Each row was made from one small tree. The marks that hang from a mark follow it in brackets, in alphabetical order. Every link used is in the known rows. Write each row's tree.
Known rows
pulore(nado tiromop): 0.997	-4.697	0.229	4.267	0.058	0.804	1.570	-1.896	-2.095	6.303	-1.871	0.839	1.061	1.564	-4.889	1.221	0.058	0.420
niben(mopi nuba tiromop): -1.772	1.748	-4.272	1.361	-4.441	-2.823	0.308	-1.954	-3.406	6.737	-2.945	4.734	1.001	-3.072	-2.424	2.975	1.944	1.327
nuba(niben(mopi) tiromop(nado(pulore))): -3.525	-5.384	2.564	6.905	-4.824	0.348	0.371	-2.682	0.380	3.718	-5.134	5.481	-4.107	-0.091	-0.082	5.520	2.825	1.803
nado(nuba pulore tiromop): 2.394	-2.132	0.739	1.439	-1.263	-0.865	0.080	-2.206	-0.665	5.435	-3.329	-2.040	-4.057	-2.339	-3.008	0.005	2.164	1.052
mopi(tiromop(nado(pulore))): -0.593	-2.714	2.077	5.491	-3.799	0.061	0.613	-2.190	2.844	4.175	-2.667	-0.861	-3.347	0.434	-2.198	2.518	3.472	4.289
tiromop(nado(nuba pulore)): 1.795	-1.299	3.360	3.931	-2.989	-0.857	0.512	-1.870	1.262	3.400	-2.437	-0.909	-3.796	-0.810	-2.043	1.011	3.204	1.881
pulore(nado(nuba) tiromop): 1.248	-2.291	1.217	4.972	-0.656	0.514	2.816	-2.269	-1.544	5.102	-1.351	-0.807	0.135	0.179	-5.363	-0.383	0.208	-1.347
niben(mopi): 0.378	-0.789	-1.656	3.092	-3.294	-1.761	1.079	-2.214	-3.295	6.210	-3.972	3.090	-0.075	0.415	-2.591	2.030	2.153	2.943
tiromop(nado(nuba(niben(mopi)) pulore)): -2.112	-2.649	3.729	6.443	-6.462	-1.049	0.610	-5.209	-0.106	3.683	-5.580	3.494	-4.044	-1.869	-2.042	2.464	2.764	0.645
nuba(niben(mopi tiromop)): -2.548	-2.583	-2.972	4.197	-6.799	-0.615	1.771	-3.719	-2.356	5.500	-5.080	5.174	0.401	-2.545	-0.891	3.585	2.458	1.183
nado(nuba): 2.673	0.711	-0.729	2.346	-1.830	-1.556	2.054	-1.672	-2.293	4.631	-1.764	-1.559	-1.187	-0.759	-2.258	-0.594	2.620	0.596
nuba(niben(mopi tiromop(nado(pulore)))): -3.318	-4.471	1.033	5.770	-7.884	0.161	0.189	-3.975	1.223	4.183	-5.880	5.678	-2.386	-2.456	-0.777	5.027	2.885	2.418
nado(nuba(niben) pulore tiromop): 0.582	-4.429	1.319	2.351	-2.585	-0.579	-0.014	-4.785	-1.577	5.376	-4.601	-0.776	-4.093	-3.387	-2.281	0.598	2.327	-0.634
pulore(nado): 2.664	-2.746	-1.207	4.870	-0.384	0.166	0.457	-3.053	-3.246	4.954	-2.346	-0.033	0.979	1.260	-3.177	1.301	2.006	1.933
pulore(nado(tiromop)): 2.252	-4.221	-2.645	5.172	-0.363	0.637	-0.417	-4.048	-3.531	6.333	-2.642	-1.104	0.057	0.603	-4.143	0.846	1.038	2.600
niben(mopi nuba tiromop(nado(pulore))): -2.639	-0.012	-0.178	2.780	-5.667	-2.217	-1.430	-2.002	0.144	5.471	-3.550	5.419	-1.685	-3.045	-2.333	4.588	2.448	2.594
pulore(nado(nuba(niben)) tiromop): -0.484	-4.459	1.690	6.051	-1.865	0.792	2.619	-4.816	-2.733	5.048	-2.775	0.423	-0.128	-0.843	-4.482	0.346	0.225	-3.249
niben(nuba(tiromop)): 0.190	-0.088	-2.646	0.934	0.887	-2.054	0.066	0.042	-3.848	5.810	-0.543	1.391	-0.651	-0.803	-0.675	2.564	2.521	0.137
nuba(niben tiromop(nado(pulore))): -1.439	-6.202	2.730	5.479	-2.704	0.666	0.154	-1.826	0.827	3.434	-3.433	2.316	-4.042	-0.182	1.001	4.506	3.301	1.331
mopi(tiromop(nado)): -0.673	-1.668	-0.878	6.730	-4.048	-0.250	1.560	-2.832	0.643	4.835	-1.604	-1.571	-1.231	0.981	-2.272	1.607	3.012	4.438

Write each row's tree
-0.178	-1.961	-1.662	6.586	-4.504	1.008	2.256	-5.091	-1.850	2.867	-3.141	0.373	0.638	-3.124	-1.986	1.559	2.585	-1.515 | pulore(nado(nuba(niben(tiromop))))
0.363	0.665	-1.710	5.146	-5.473	-0.369	2.353	-1.294	1.096	3.221	-1.031	-0.934	-1.240	-2.298	-1.250	1.250	2.945	2.098 | niben(tiromop(nado(nuba)))
-1.652	-4.173	2.269	5.770	-4.108	-0.274	2.841	-3.382	-0.891	5.383	-2.124	0.413	-1.955	-0.859	-2.751	0.482	0.880	-1.238 | pulore(tiromop(nado(nuba(niben))))
-3.970	-3.364	2.267	7.196	-6.168	-0.725	3.060	-4.448	-1.271	5.820	-3.971	3.553	-2.181	-0.953	-3.858	1.562	0.472	-0.609 | pulore(tiromop(nado(nuba(niben(mopi)))))
-2.194	-1.019	-1.833	8.038	-6.649	0.766	2.469	-6.056	-2.228	3.369	-4.793	3.541	0.447	-3.126	-2.967	2.486	1.982	-1.152 | pulore(nado(nuba(niben(mopi tiromop))))
-1.566	-3.146	-1.436	8.146	-4.204	0.411	0.944	-7.866	-4.405	5.446	-5.176	1.587	-1.134	-2.056	-4.723	1.111	0.856	-0.379 | pulore(nado(nuba(niben(mopi)) tiromop))
-2.207	-1.441	0.458	8.331	-5.890	-0.152	2.744	-5.827	0.282	3.523	-2.499	-1.866	-2.541	-1.497	-1.777	0.825	3.326	0.935 | mopi(tiromop(nado(nuba(niben))))
-1.737	0.308	1.260	5.410	-7.253	-0.307	1.512	-1.781	2.855	3.132	-4.051	2.914	-3.242	-2.811	-2.222	3.041	2.786	2.433 | niben(mopi tiromop(nado(nuba pulore)))
-4.585	-2.849	-0.352	9.114	-7.393	-0.225	1.784	-6.177	-0.729	5.111	-4.611	2.734	-1.438	-0.090	-2.229	3.270	2.724	3.229 | nuba(niben(mopi(tiromop(nado))))
-2.737	1.963	-2.542	3.340	-3.468	-2.891	0.786	-3.986	-3.177	7.123	-2.714	2.521	-0.187	-1.266	-3.829	1.847	2.337	1.823 | niben(mopi(tiromop) nuba)
1.440	-0.603	-0.673	6.666	-0.263	1.159	2.597	-1.537	-1.566	2.578	-0.902	-0.982	-1.034	0.212	-2.096	1.427	2.230	-0.476 | pulore(nado(nuba(tiromop)))
-1.991	-2.764	3.575	7.139	-5.526	0.170	1.704	-5.274	2.314	2.984	-3.659	-1.195	-4.410	-2.108	-1.816	1.610	3.827	0.803 | mopi(tiromop(nado(nuba(niben) pulore)))
-0.126	-1.998	1.777	4.598	-2.810	-0.553	2.910	-1.091	0.175	5.364	-0.883	-0.673	-1.796	0.185	-3.766	-0.071	0.851	0.533 | pulore(tiromop(nado(nuba)))
-1.822	-0.836	-2.573	6.022	-6.936	-0.666	1.417	-1.589	0.161	4.904	-3.291	3.911	-0.325	-0.934	-1.717	3.485	2.303	4.364 | niben(mopi tiromop(nado))
-0.653	-2.051	1.559	2.461	-0.290	-1.612	-1.460	-0.044	-0.285	4.698	-1.130	2.018	-3.427	-0.628	-0.541	3.965	2.703	1.408 | niben(nuba(tiromop(nado(pulore))))
-2.887	0.408	-1.392	5.320	-2.718	-2.087	-0.113	-1.403	-2.712	5.688	-1.697	4.490	-1.540	-0.007	-1.432	4.046	1.802	2.269 | niben(mopi nuba(tiromop(nado)))
2.337	-1.783	-1.879	5.842	-0.879	0.489	0.796	-4.369	-2.899	5.131	-2.049	-2.681	-1.029	-0.906	-4.522	-0.439	1.012	0.676 | pulore(nado(nuba tiromop))
1.169	-2.502	3.763	0.589	-0.992	-0.589	2.298	-0.103	0.992	5.483	-2.538	-0.032	-2.751	-1.217	-3.811	0.225	1.388	-1.095 | nado(nuba pulore(tiromop))
